What can hang from each mark
J: M
F: G
G: D F K T
D: G
K: G
X: M
T: G M
M: T

Each row was made from one small tree. The marks that hang from a mark follow it in brackets, in alphabetical order. Every link used is in the known rows. Write each row's tree.
(in the rows, 128 means zero)
Known rows
J{M}: [132 190 133  78 111 100 116 118 102 133 120 116 103 126 144 120 222 165
  67 200]
F{G}: [126 191 114  64 101  98 152 152 104 140 119 126  93 164 134 156 199 146
  86 179]
M{T{G{D F K}}}: [123  62 115 164 136 129 132 125 158 103 126 152 147 123 122 133  52 106
 167  88]
D{G}: [123 178 108  85 125 125 121 113 123 161 116 109  98 153 124 130 225 141
  68 177]
G{F T}: [101 134 131 100 121  67 127 111 114 130 133 126 141 109 130 120 158 114
 120 143]
D{G{K}}: [122 185 132  87  93 156 113 147 145 178 124  88 112 163 108 124 190 132
  84 159]
D{G{F K T{M}}}: [129 152 131 159 140 153 135 130 146 127 148  94 132 124  87 114  86  98
 132 116]
M{T{G{D F}}}: [123  57  89 162 168  95 137  89 137  88 120 170 133 115 140 142  85 114
 150 107]
M{T{G{D}}}: [146  84 115 147 157 144 144  88 120 128 129 156 120 117 142 127 109 137
 132 112]
T{G{F} M}: [126  72  96 172 182 121 135  96 140  36 124 160 140  78 143 179 140 154
 141  69]
X{M{T}}: [135 159 172 125 114 159 116  92  98 144 135 119  80 117 123 115 198 156
 104 187]
T{G{K} M}: [149 107 146 158 137 203 132 132 147  92 142 123 139  92 129 161 130 169
 142  54]
X{M{T{G{K}}}}: [141 143 182 171 116 225 128 116 125 125 157 109  93 119 106 120 128 156
 136 136]
X{M{T{G{D K}}}}: [143 110 151 179 125 195 118 125 134 132 128 140  95 139 115 117  89 139
 152 136]
K{G{F}}: [ 92  80 113 121 152  73 102 110 129  72 115 148 158 109 171 166 198 148
 135 113]
K{G{D T}}: [124  95 128 127 153 105 115 112 103 145 123 144 152 127 167 114 134 129
 142 119]
J{M{T}}: [153 185 162 103 119 137 137  91  93 143 149 102  98 112 131  97 175 153
  77 201]
G{D K T}: [125 137 147  94  86 120 115 156 128 192 121 119 143 142 125  98 110 109
 134 129]

Write each row's tree
[132 215 162  81  75 143 163 179 107 181 153  87 112 166 102 115 118 113
 113 162] => F{G{K T}}
[102 141 156 103  90 101 120 147 135 145 140 104 154 118 113 114 123 106
 137 124] => G{F K T}
[132 183 129  88  82 113 154 189 115 189 125 118 115 187 109 110  80  94
 131 163] => F{G{D K T}}
[126  46  88 181 159 125 118 141 172  59 105 170 156 109 135 169  70 127
 175  48] => T{G{D F K} M}
[100  66 102 142 166  57 111 111 119 105 115 161 164 122 165 127 111 107
 160 114] => K{G{D F T}}
[ 99 157 107 102 106 107 109 148 161 136 116 103 124 158 105 136 166 109
 103 153] => D{G{F K}}
[157 161 130 129 115 146 162 179 119 154 131 126 116 159 108 123  51 105
 150 122] => F{G{D K T{M}}}
[102  68  86 140 129  92 109 151 167  92  99 163 151 139 138 157  99 120
 156  89] => T{G{D F K}}
[ 98  91  99  95  95  58  91 163 160 127  84 153 152 145 137 145 135 111
 142 122] => G{D F K}
[127 202 156 101  98 170 131 139 126 202 151  70 116 156  91  89 140 109
  95 161] => D{G{K T}}
[124  44 104 185 196  89 119 102 123  72 119 168 168  93 161 139  81 117
 180  74] => K{G{D F T{M}}}
[150 109 124 133 148 120 130 110 110 143 119 149 135 105 140 116 115 129
 136 109] => G{D T{M}}
[126 165 105  73  80  99 137 197 133 163  97 135 109 194 126 145 129 118
 119 160] => F{G{D K}}
[101 100 120 132 120 122 118 142 159  86 128 132 151 118 129 161 137 134
 140  89] => T{G{F K}}
[152 174 133 141 159 169 147  95 110 153 150 101 106 118 106 106 144 128
  97 140] => D{G{T{M}}}
[159 162 149 148 155 171 153  79  98 108 162 113  99 103 131 108 138 160
  91 168] => J{M{T{G}}}
[146 105 163 161 176 169 133  91  98 106 158 122 154  76 155 131 143 156
 145  80] => K{G{T{M}}}
[127  87 124 152 128 104 118 146 146 119 119 142 160 110 120 123  57  99
 171  85] => G{D F K T{M}}
[161 136 139 159 132 174 137 124 127 131 140 122 115 134 122  96  67 134
 124 148] => J{M{T{G{D K}}}}
